Each row comes from the steps of one walk. Every step used is in the known rows, and no mark comes twice. Write the walk behind each row, first mark first.
Known rows
tezod, kino, notif, mati, lolo, kagineb, kova: -0.04	-0.24	-2.21	-3.68	-2.25	1.49	-1.39	0.96	2.42	-5.93	0.28	1.57	-1.18	-1.73	-0.32	-4.39	-0.52	1.42	1.86	-0.28
kagineb, kova, tezod, kino, notif: 0.02	-0.62	-1.45	-0.79	-3.21	1.73	-0.37	1.35	1.40	-2.54	-0.65	0.21	-2.27	-0.69	1.68	-1.57	0.31	0.50	-0.31	-2.89
lolo, kagineb, kova, tezod: 2.14	1.28	-1.92	-0.44	-1.11	2.70	0.21	2.24	-0.35	-2.90	0.73	1.09	-1.67	-1.08	-0.12	0.06	1.58	0.48	-0.14	-0.39
kova, tezod, kino, notif, mati, lolo, zugape: -0.04	-0.95	-2.17	-2.97	-1.80	-0.24	-0.21	0.44	2.22	-3.69	0.64	2.50	-3.58	-1.66	1.04	-3.37	-0.25	1.16	1.46	-2.72
lolo, zugape: 0.47	0.42	-0.61	0.33	-0.46	0.69	0.77	0.18	0.58	0.67	0.83	1.10	-1.28	-0.36	-0.35	0.27	0.19	0.65	-0.15	-1.08
kagineb, kova, tezod, kino, notif, lolo, zugape: -0.59	-1.06	-1.62	-1.61	-3.92	2.68	0.81	1.38	1.90	-2.71	0.54	1.49	-3.62	-2.00	1.47	-2.23	0.07	1.36	0.23	-3.30
kagineb, lolo: 0.35	1.38	-1.67	0.06	-0.85	0.32	0.22	0.45	0.17	-1.68	-0.19	0.52	0.62	0.26	-0.76	-0.09	0.14	0.57	-0.57	0.43
tezod, kino, notif, lolo: -2.94	-1.82	-0.76	-2.04	-2.52	-0.06	-0.73	-0.92	1.50	-1.96	-0.71	0.39	-0.40	-0.57	0.83	-2.72	-0.78	0.38	0.38	-0.69
tezod, kino, notif, mati, lolo, kagineb: -1.03	-0.34	-2.42	-3.90	-1.41	-0.23	-1.95	-0.32	2.19	-5.06	-0.15	1.80	-0.80	-1.06	-0.64	-4.27	-0.28	0.98	1.83	0.38
kova, tezod: 0.85	0.09	-0.65	-0.07	-0.19	0.17	0.37	0.91	-0.45	-0.77	0.21	0.41	-1.35	-0.26	0.78	0.38	0.89	-0.36	-0.19	-0.83
zugape, lolo, notif: -0.64	-0.01	0.52	-2.57	-1.74	0.40	0.30	-0.30	1.02	-2.86	0.74	0.37	-0.97	-1.58	-0.09	-1.21	1.31	-1.05	0.00	-0.14
kino, notif, lolo: -1.90	-0.85	0.00	-2.37	-1.02	-0.05	0.07	0.17	1.60	-0.83	-0.61	0.31	-0.94	-1.21	0.48	-2.58	-0.66	0.04	-0.55	-0.71
tezod, kino, notif, mati, lolo: -1.36	-1.41	-0.96	-3.12	-1.10	-0.97	-1.38	-0.50	2.22	-3.70	-0.39	0.95	-0.94	-1.09	0.59	-3.93	-1.29	0.71	1.79	-0.77
notif, mati, lolo: 0.40	-0.68	0.04	-2.32	1.03	-0.94	-0.14	0.17	0.59	-2.69	0.65	0.87	-0.50	-1.32	0.00	-2.12	-0.92	0.46	1.94	0.68
zugape, lolo, notif, mati: -0.61	0.07	0.17	-3.97	0.20	0.70	-0.31	-0.17	1.30	-4.31	0.16	0.81	-1.68	-2.06	-0.04	-2.81	0.53	-1.05	1.05	0.11
kino, tezod: 0.02	0.76	0.25	-1.25	-0.56	-1.26	-0.50	-0.07	-0.36	-0.75	-0.95	0.00	-0.38	-0.84	0.41	-0.02	-0.28	0.54	0.55	-0.37
lolo, kagineb, kova, tezod, kino, notif, mati: 0.56	0.59	-3.20	-2.76	-1.33	2.80	-1.46	1.71	1.60	-5.42	-0.94	1.56	-2.77	-1.18	0.58	-3.49	0.42	0.64	0.83	-1.59
zugape, lolo: -0.10	-0.74	0.63	-1.21	-0.71	-1.01	0.35	-0.51	-0.01	-1.90	1.04	-0.16	-0.05	-0.69	0.13	-0.08	0.61	0.04	0.45	0.50
zugape, lolo, kino, notif, mati: -0.85	-0.56	-1.54	-3.99	-0.60	-0.91	0.11	-0.27	2.08	-4.70	-0.01	0.50	-2.08	-1.91	1.70	-4.22	-0.33	0.00	0.73	-0.41
kova, tezod, kino: -0.13	-0.80	-1.50	0.28	-1.52	0.17	-0.50	-0.17	-0.66	-1.61	0.06	0.43	-0.78	0.38	1.05	0.20	0.77	0.23	0.79	-0.92
notif, lolo: -1.19	-0.94	0.16	-0.99	-0.29	0.16	0.50	-0.18	-0.14	-0.90	0.33	0.30	0.11	-0.84	0.19	-0.93	-0.43	0.21	0.51	0.68

Which walk is each row?
1.65	0.72	-2.14	-4.06	-0.85	1.67	-0.26	2.91	2.04	-5.61	0.39	1.82	-3.19	-2.64	0.18	-3.75	0.34	0.81	0.78	-1.12 | kino, notif, mati, lolo, kagineb, kova, tezod
1.48	-0.37	-2.77	-2.39	-1.59	1.80	-0.67	1.46	0.20	-6.49	1.25	1.98	-1.54	-1.55	0.13	-2.23	0.63	1.43	2.85	0.29 | notif, mati, lolo, kagineb, kova, tezod, kino
0.41	-1.35	-1.37	-3.07	-2.11	0.87	-0.44	1.62	1.90	-5.22	0.04	1.15	-2.88	-2.04	1.69	-3.62	-0.71	0.91	1.67	-2.32 | kagineb, kova, tezod, kino, notif, mati, lolo
-1.68	-0.55	-1.98	-2.47	-3.58	2.56	-0.88	0.55	1.72	-4.09	-0.27	1.02	-0.61	-1.30	-0.09	-3.16	0.08	1.27	0.52	-0.23 | tezod, kino, notif, lolo, kagineb, kova
0.85	-0.16	-0.53	-1.94	0.64	-0.21	0.67	0.37	1.22	-2.02	1.55	1.94	-1.94	-1.78	-0.37	-1.88	-0.74	1.16	1.79	-0.32 | notif, mati, lolo, zugape
-0.43	-0.12	0.14	-2.22	-2.05	0.11	0.45	0.26	1.29	-2.10	1.03	1.12	-0.70	-1.58	-0.53	-1.42	0.45	-0.33	0.76	-0.14 | mati, lolo, notif
0.63	-0.37	-2.55	-2.31	-4.43	1.40	-0.44	1.67	1.65	-5.04	0.90	1.60	-1.93	-1.55	0.33	-2.41	1.09	1.27	0.74	-1.40 | mati, lolo, kagineb, kova, tezod, kino, notif
-0.83	0.35	-2.16	-2.73	0.10	0.06	-0.20	0.20	2.02	-2.81	-0.99	0.63	-1.97	-1.29	1.57	-4.10	-1.03	-0.08	0.45	-0.79 | lolo, kino, notif, mati
0.18	-0.70	-1.71	-2.35	-0.15	-0.95	0.72	-0.12	0.56	-3.92	1.22	1.07	-0.78	-1.76	1.12	-2.80	-0.91	0.78	2.46	1.14 | notif, mati, lolo, kino
0.27	0.04	-1.33	-3.71	-0.57	-2.27	0.23	-0.11	0.23	-4.52	0.31	1.05	-1.30	-2.41	1.57	-2.94	-1.17	1.36	2.94	0.67 | notif, mati, lolo, kino, tezod
-0.53	1.59	-3.47	-1.34	-2.82	0.07	0.71	0.41	1.71	-2.81	-0.59	0.65	-0.77	-0.48	0.66	-2.61	-0.08	0.54	-1.22	-0.68 | kagineb, lolo, kino, notif
0.26	0.39	-0.83	-1.80	-0.92	-0.24	-0.23	-0.22	0.02	-3.35	1.25	0.68	0.16	-0.80	-1.12	-0.52	1.71	0.34	0.40	1.63 | zugape, lolo, kagineb
0.46	-0.22	-2.54	-3.99	-2.07	1.88	-1.27	1.24	1.64	-7.39	0.03	1.41	-2.86	-1.99	0.70	-3.66	1.21	0.59	1.12	-1.11 | zugape, lolo, kagineb, kova, tezod, kino, notif, mati
-0.18	2.19	-2.24	-2.64	0.13	1.99	-0.28	0.65	1.41	-4.14	-1.18	1.38	-1.04	-0.91	-0.87	-2.81	-0.10	-0.56	0.15	0.10 | kagineb, lolo, notif, mati
-1.15	-1.60	-1.26	-1.84	-3.43	1.93	0.10	1.13	1.23	-3.45	-0.36	0.43	-2.29	-1.51	1.86	-2.48	-0.08	0.68	0.31	-2.26 | kagineb, kova, tezod, kino, notif, lolo
0.26	0.46	-2.91	-1.41	-3.38	2.56	-1.10	1.68	1.36	-3.88	-0.31	1.17	-2.00	-0.69	0.51	-1.94	1.35	0.69	-0.28	-1.77 | lolo, kagineb, kova, tezod, kino, notif
-0.44	1.67	-3.86	-2.76	-0.69	0.35	0.14	0.55	2.09	-4.39	-1.14	1.05	-1.41	-0.91	0.88	-4.27	-0.89	0.49	-0.19	-0.44 | kagineb, lolo, kino, notif, mati
-0.26	-0.42	-3.00	-3.93	-1.42	-0.09	-1.55	0.57	1.65	-5.75	0.09	2.29	-1.98	-1.32	0.12	-3.91	0.66	0.72	1.61	-0.52 | kova, tezod, kino, notif, mati, lolo, kagineb
-0.97	-0.60	-1.20	-2.62	-2.70	-1.21	0.76	-0.29	1.67	-3.13	0.64	-0.02	-1.40	-1.47	1.44	-2.63	0.43	0.00	-0.30	-0.72 | zugape, lolo, kino, notif
-0.15	-0.67	-2.55	-1.18	-2.89	2.82	-0.09	1.04	-0.41	-4.86	1.07	1.37	-1.12	-1.23	0.24	-0.91	1.24	1.19	1.28	0.27 | notif, lolo, kagineb, kova, tezod, kino
-1.84	-0.62	-2.90	-2.78	-2.84	0.91	-1.03	0.20	0.94	-3.99	-0.37	1.67	-1.35	-0.86	0.30	-2.70	1.10	0.47	0.24	-0.47 | kova, tezod, kino, notif, lolo, kagineb
1.11	0.32	-2.82	-0.18	-2.67	2.73	-0.66	1.26	-0.35	-3.95	0.55	1.10	-1.03	-0.43	0.05	-0.14	1.49	0.95	0.85	-0.36 | lolo, kagineb, kova, tezod, kino
-0.68	-0.53	-1.54	-2.38	-2.92	-1.34	0.94	0.02	2.07	-2.35	0.81	0.66	-1.10	-1.56	1.21	-2.94	-0.35	0.63	0.42	-0.68 | mati, lolo, kino, notif
-1.32	-0.94	-1.55	-1.19	-1.49	0.01	1.23	-0.39	-0.12	-2.14	0.92	0.34	-0.16	-1.28	1.21	-1.56	-0.38	0.58	0.96	1.06 | notif, lolo, kino
